Known rows, with every way that one mark hangs from another:
Z_99{Z_222{Z_60{Z_422} Z_692}}: [-25 17 -31 -1 -4 45 -21 -31 20 26 -18 26 19 -26 17 39 4 -36 -56 -15 30 6 8 -35 -2 13 -14 -8]
Z_692{Z_283 Z_647}: [-19 9 -13 13 -74 -6 54 9 -11 -31 -21 7 -35 26 2 40 -55 -7 24 1 6 -64 6 34 31 40 17 -24]
Z_531{Z_283 Z_454{Z_921{Z_60{Z_422}}}}: [-14 -17 -57 -26 10 -60 -75 -9 -13 9 -33 36 -13 17 -8 38 -17 -7 19 34 -46 -7 21 39 5 6 -4 -7]
Z_99{Z_222{Z_60 Z_692}}: [-11 11 -17 -10 -6 58 -18 -41 22 7 -10 48 0 -3 15 35 0 -42 -50 -11 44 -2 7 -37 -12 1 -20 -14]
Z_692{Z_283 Z_647{Z_60{Z_222{Z_99}}}}: [6 2 -2 -9 -38 4 29 -13 -4 -15 -27 -7 -10 2 24 48 -40 -20 15 -14 5 -35 -7 26 53 26 40 19]
Z_647{Z_60{Z_422 Z_921} Z_692{Z_283}}: [15 -9 6 -10 23 -28 13 4 -18 -11 -6 -41 56 -13 38 42 -22 -21 -24 -6 24 -7 21 14 -12 2 35 21]
Z_222{Z_60}: [25 11 -13 7 23 49 -7 9 13 -13 8 33 -31 2 20 13 -11 -14 13 -18 19 22 21 -5 -11 -20 -3 -12]
Z_921{Z_60{Z_222{Z_99} Z_422}}: [2 0 -41 -9 6 39 -20 2 -28 25 -24 7 9 -29 15 50 13 -7 -14 -2 -10 34 3 -1 35 38 7 2]
Z_531{Z_454}: [-26 -25 -12 16 17 -16 -20 -9 30 -4 -21 30 -38 29 -24 -13 -3 6 25 5 -34 -5 21 24 -18 -21 -3 -27]
Z_99{Z_222{Z_60{Z_921}}}: [6 -7 2 11 -6 27 -14 -2 34 -14 -5 55 18 1 23 45 -7 -20 -25 7 33 -13 -3 -27 -7 19 -26 -15]
Z_222{Z_60{Z_921}}: [41 -8 4 11 21 54 0 45 13 -11 20 28 -4 0 39 33 5 -22 16 -6 13 7 22 -3 -7 -2 7 -7]
Z_222{Z_60{Z_422 Z_647{Z_692}} Z_99}: [10 -1 -17 -5 78 55 -15 22 1 51 -2 -48 -15 -58 62 42 -10 -36 13 -38 22 26 10 13 30 -32 70 -1]
Z_60{Z_222 Z_647}: [-40 -25 -19 14 -23 31 -13 48 40 -15 -39 -1 -14 -10 8 60 3 -4 12 -5 8 -28 -13 -26 26 34 31 -7]
Z_60{Z_422 Z_647{Z_692{Z_283}} Z_921}: [-32 -30 -19 18 -8 -10 27 80 -2 11 -21 -65 44 -30 48 86 -11 -17 6 7 13 -59 7 9 17 49 64 -11]
Z_222{Z_60{Z_422} Z_692}: [3 23 -37 -4 23 76 -10 9 -6 39 3 -8 -1 -34 31 25 20 -44 -22 -33 9 30 36 -11 0 -12 22 2]
Z_692{Z_283}: [-11 9 -14 19 -33 3 32 3 -27 -31 -17 18 -22 27 9 22 -45 11 15 16 12 -30 5 20 -8 23 -5 -25]
Z_647{Z_60{Z_222{Z_692} Z_921}}: [24 -21 6 -15 3 43 -21 13 12 -7 -2 10 37 -7 23 38 32 -42 -28 -5 11 13 16 -22 5 0 27 32]
Z_454{Z_531{Z_283}}: [-20 20 -36 4 -32 -6 -45 17 -32 -34 -44 55 -40 10 -9 21 -53 16 22 18 13 9 -17 0 -21 -32 14 5]
Z_99{Z_222{Z_692{Z_283 Z_647{Z_60}}}}: [-29 11 -25 -14 -61 9 13 -60 8 -6 -29 31 10 12 2 47 -27 -45 -50 0 41 -49 1 -14 15 25 0 -10]
Z_647{Z_60}: [17 7 -24 2 13 -1 -20 -26 2 -23 -1 31 -5 11 -7 -9 -18 -20 -7 -5 22 25 24 2 -9 -44 10 -2]
Z_283{Z_531{Z_454{Z_921}}}: [-18 -35 -15 18 -5 -24 -57 3 16 -36 -17 28 -24 15 -51 -25 -42 -3 45 30 -1 -16 -30 37 -16 -21 1 -24]
Z_921{Z_60{Z_422}}: [-2 11 -72 1 -13 12 -8 -5 -31 6 -13 25 5 -5 -4 36 -1 -10 -14 8 3 17 26 3 8 25 -5 -24]
Z_647{Z_60{Z_222}}: [8 -4 -6 -4 8 10 -30 -13 22 -26 -18 24 6 0 -2 12 -2 -11 -13 -11 11 29 6 -17 2 -15 6 22]
Z_99{Z_222{Z_692}}: [-38 6 -12 -1 -36 30 -14 -42 11 -2 -18 46 -2 7 -13 23 -8 -33 -58 7 37 -16 6 -25 -10 8 -22 -28]
Z_222{Z_99}: [9 4 11 11 23 38 -8 -3 -28 10 6 14 -46 -6 7 -11 -23 -13 12 1 6 25 12 34 15 -35 22 -25]
Z_647{Z_60{Z_921} Z_692{Z_283}}: [32 -17 23 -21 21 -12 18 -8 -14 -36 5 -14 30 16 37 37 -27 -28 -16 1 41 -16 20 12 -25 -12 27 13]
Z_692{Z_647}: [-18 6 -6 12 -56 4 19 14 13 -24 -8 19 -45 13 -21 16 -31 -21 14 -11 4 -30 22 25 31 4 16 -29]
Z_531{Z_283{Z_222} Z_454}: [-44 -11 15 4 11 -58 -45 -23 -10 -3 -47 -2 -14 5 7 17 -9 22 18 28 -41 -1 3 26 3 -20 3 -27]
Z_531{Z_283{Z_222}}: [-27 20 19 7 -21 -28 -27 -6 -42 -24 -29 -2 -8 -10 16 29 -26 13 -2 27 3 9 2 11 12 -10 0 -29]
Z_99{Z_222}: [-35 4 -7 17 -35 -5 -16 -31 22 -24 -23 56 -6 13 -20 16 -28 -4 -36 15 31 -14 -5 -17 -9 12 -35 -33]
Z_647{Z_60{Z_222 Z_422}}: [-9 5 -24 8 10 -7 -34 0 18 -2 -28 -3 32 -29 -1 17 4 -4 -20 -16 -5 38 7 -13 15 -1 14 29]
Z_531{Z_283}: [-29 10 -17 3 0 -13 -24 0 -33 -14 -24 23 -30 9 4 16 -39 7 6 30 -9 3 28 16 9 -8 8 -18]
Z_531{Z_283 Z_454{Z_921}}: [-20 -21 -17 -15 9 -59 -73 -1 5 -9 -26 39 -37 29 -16 14 -30 -3 31 32 -41 -15 17 45 -7 -18 -4 -11]

Rows:
[-10 -4 12 -20 34 -14 -32 -15 20 -12 -23 -34 32 -32 6 23 -2 -14 -41 -33 18 38 14 -14 -5 -14 21 34]  Z_647{Z_60{Z_222 Z_422} Z_692}
[-18 -8 -76 -15 1 11 -5 6 -14 12 -22 -12 9 -16 14 69 -4 -28 -15 -4 26 -9 22 -8 12 23 32 -26]  Z_921{Z_60{Z_422 Z_647{Z_692}}}
[45 13 -58 -23 -72 8 -67 24 -23 -57 -11 98 -33 28 -28 44 -38 -26 18 8 50 2 -33 5 -39 -18 -23 2]  Z_454{Z_531 Z_921{Z_60}}
[-3 -22 -46 -33 8 -49 -73 -18 -11 -6 -26 52 -28 36 -10 35 -21 -12 24 37 -36 -14 20 37 -4 -3 -10 -12]  Z_531{Z_283 Z_454{Z_921{Z_60}}}
[-13 2 -56 -19 -20 51 -15 0 -21 20 -25 9 20 -21 7 61 30 -24 -37 -6 -2 19 17 -24 18 51 1 4]  Z_921{Z_60{Z_222{Z_692} Z_422}}
[-2 -1 -6 -5 -39 2 -4 -3 32 -26 -20 13 -15 2 -11 28 -15 -28 1 -24 5 -11 11 3 39 2 26 12]  Z_692{Z_647{Z_60{Z_222}}}
[19 -9 37 -36 42 11 -2 -38 -12 -19 -17 -26 7 -7 37 33 -28 -17 -20 -20 33 15 -3 6 -2 -15 31 34]  Z_647{Z_60{Z_222{Z_99}} Z_692{Z_283}}
[8 -17 37 19 48 18 -44 -24 -7 0 -20 -27 -5 -38 19 -12 -13 1 45 5 8 30 -56 28 12 -48 26 -25]  Z_283{Z_222{Z_60 Z_99} Z_531{Z_454}}
[-31 -10 26 -1 35 -43 -48 -30 -26 18 -41 -13 -22 -8 22 12 -10 14 24 24 -43 13 -1 41 19 -35 20 -25]  Z_531{Z_283{Z_222{Z_99}} Z_454}
[21 -4 5 -8 31 26 -33 -20 5 -5 -12 13 -2 -13 13 7 -3 -18 -8 -14 9 41 2 -1 18 -29 23 24]  Z_647{Z_60{Z_222{Z_99}}}
[24 0 -14 22 23 37 -4 58 9 14 9 1 21 -29 41 38 10 -15 9 -11 -3 17 22 0 6 11 15 2]  Z_222{Z_60{Z_422 Z_921}}
[6 -13 -12 -2 6 26 -25 27 9 17 -14 -17 62 -36 25 43 38 -35 -35 -11 -6 21 17 -19 18 13 35 40]  Z_647{Z_60{Z_222{Z_692} Z_422 Z_921}}
[-30 4 4 2 11 61 -23 22 -16 50 -25 -37 8 -59 19 29 26 -20 -28 -21 -21 35 2 1 39 19 35 18]  Z_60{Z_222{Z_99 Z_692} Z_422}
[-45 5 -11 9 -20 41 -18 30 4 24 -31 -25 17 -42 1 36 27 -11 -34 -18 -18 19 9 -19 19 39 13 14]  Z_60{Z_222{Z_692} Z_422}
[-8 -27 28 -4 -65 55 32 58 4 -10 -17 -13 18 -2 34 82 20 -33 -8 0 -5 -57 1 -6 33 76 30 15]  Z_60{Z_222{Z_692{Z_283 Z_647}} Z_921}
[27 -7 -2 -17 66 67 8 7 -8 23 1 -27 -34 -22 72 51 -27 -35 26 -26 40 -2 3 15 17 -28 62 -7]  Z_222{Z_60{Z_647{Z_692{Z_283}}} Z_99}
[-1 -22 46 17 1 -23 -65 -13 -17 -21 -16 -16 -6 -24 -17 -17 -28 -5 42 24 11 8 -67 51 8 -42 11 -35]  Z_283{Z_222{Z_99} Z_531{Z_454{Z_921}}}
[-21 -10 19 -1 -3 -3 18 -13 -27 -49 -15 -19 -15 12 -4 10 -64 3 5 12 43 -25 -12 20 -26 2 13 -21]  Z_647{Z_692{Z_283{Z_531}}}
[-12 -14 -70 -7 4 42 -19 22 -14 36 -35 -11 12 -38 29 80 15 -18 -1 -3 -1 6 -5 -11 52 46 40 -3]  Z_921{Z_60{Z_222{Z_99} Z_422 Z_647}}
[3 -5 -4 -7 -8 62 -12 -13 23 8 -1 44 21 -4 31 51 13 -50 -47 -2 40 -14 8 -36 -10 15 -12 -10]  Z_99{Z_222{Z_60{Z_921} Z_692}}
[-9 -20 23 8 8 66 -14 66 -15 53 -11 -43 41 -61 43 53 47 -30 -24 -6 -28 16 3 2 43 42 47 26]  Z_60{Z_222{Z_99 Z_692} Z_422 Z_921}
[-34 3 -48 18 -4 13 -21 -4 44 14 -32 23 18 -27 20 57 -16 -16 -24 -8 32 -15 -10 -34 13 21 -1 -17]  Z_99{Z_222{Z_60{Z_422 Z_647}}}
[31 8 47 19 -11 27 -4 31 -3 -26 8 -3 18 -21 44 41 16 -11 3 -7 28 14 -11 -6 -3 -7 -7 -24]  Z_283{Z_222{Z_60{Z_921}}}
[31 25 -37 -33 -77 -25 -86 13 -54 -56 -31 74 -14 10 -4 69 -42 -14 14 25 44 5 -46 6 -23 -15 -18 1]  Z_454{Z_531{Z_283{Z_222}} Z_921{Z_60}}
[-2 8 -6 -14 40 -25 -22 -27 1 -7 -6 -26 21 -20 0 3 -19 -24 -35 -26 28 36 32 6 -16 -44 26 11]  Z_647{Z_60{Z_422} Z_692}
[40 14 -1 -23 59 117 -11 -15 -27 49 22 3 -38 -25 52 12 14 -62 -5 -31 23 40 28 11 11 -50 41 -1]  Z_222{Z_60 Z_99 Z_692}
[13 -29 46 -7 5 87 -8 50 -11 23 2 -10 9 -25 41 48 41 -39 -15 1 -7 5 3 -2 27 24 37 15]  Z_60{Z_222{Z_99 Z_692} Z_921}
[-18 -6 -79 -15 -8 6 14 4 -26 7 -28 -18 14 -8 25 82 -16 -21 -9 2 28 -27 15 -2 12 41 32 -23]  Z_921{Z_60{Z_422 Z_647{Z_692{Z_283}}}}
[-17 29 4 8 5 -15 -32 4 -36 0 -28 -17 8 -35 39 42 -17 10 -1 9 -3 27 3 5 19 -6 8 -14]  Z_531{Z_283{Z_222{Z_60{Z_422}}}}
[33 17 -6 -28 11 102 33 -14 -33 43 8 -16 -40 -16 65 46 -14 -67 10 -34 19 -14 18 29 43 -8 60 4]  Z_222{Z_60 Z_99 Z_692{Z_283 Z_647}}
[11 22 20 17 -28 12 27 -1 -27 -35 -15 -5 1 0 43 44 -26 10 12 -1 29 -13 -19 5 -6 16 -12 -24]  Z_692{Z_283{Z_222{Z_60}}}
[16 10 36 -22 8 -29 9 -48 -23 -45 -11 -28 21 4 28 27 -33 -15 -26 -14 56 3 0 7 -26 -31 10 -1]  Z_647{Z_60 Z_692{Z_283{Z_222}}}
[-1 10 5 -17 -12 73 10 -12 -29 38 7 -9 -51 -15 12 11 -4 -66 -7 -21 9 -4 27 36 44 -28 56 -18]  Z_222{Z_99 Z_692{Z_647}}
[23 22 -18 -12 62 100 -15 -1 -30 73 12 -24 -14 -54 54 17 19 -55 -12 -37 5 50 28 14 24 -35 49 7]  Z_222{Z_60{Z_422} Z_99 Z_692}
[-10 0 -35 3 39 31 -8 33 26 17 -11 -31 -1 -37 40 51 -7 -25 5 -35 26 4 18 -12 6 -8 43 -6]  Z_222{Z_60{Z_422 Z_647{Z_692}}}
[-32 -32 -15 17 3 -3 4 82 14 16 -13 -56 37 -38 33 71 4 -26 -2 -1 12 -36 17 3 17 26 64 -15]  Z_60{Z_422 Z_647{Z_692} Z_921}
[-16 7 28 22 -69 -6 35 -6 -45 -31 -30 -41 -10 -19 12 30 -66 -3 38 14 27 -49 -57 49 55 22 38 -34]  Z_692{Z_283{Z_222{Z_99} Z_531} Z_647}
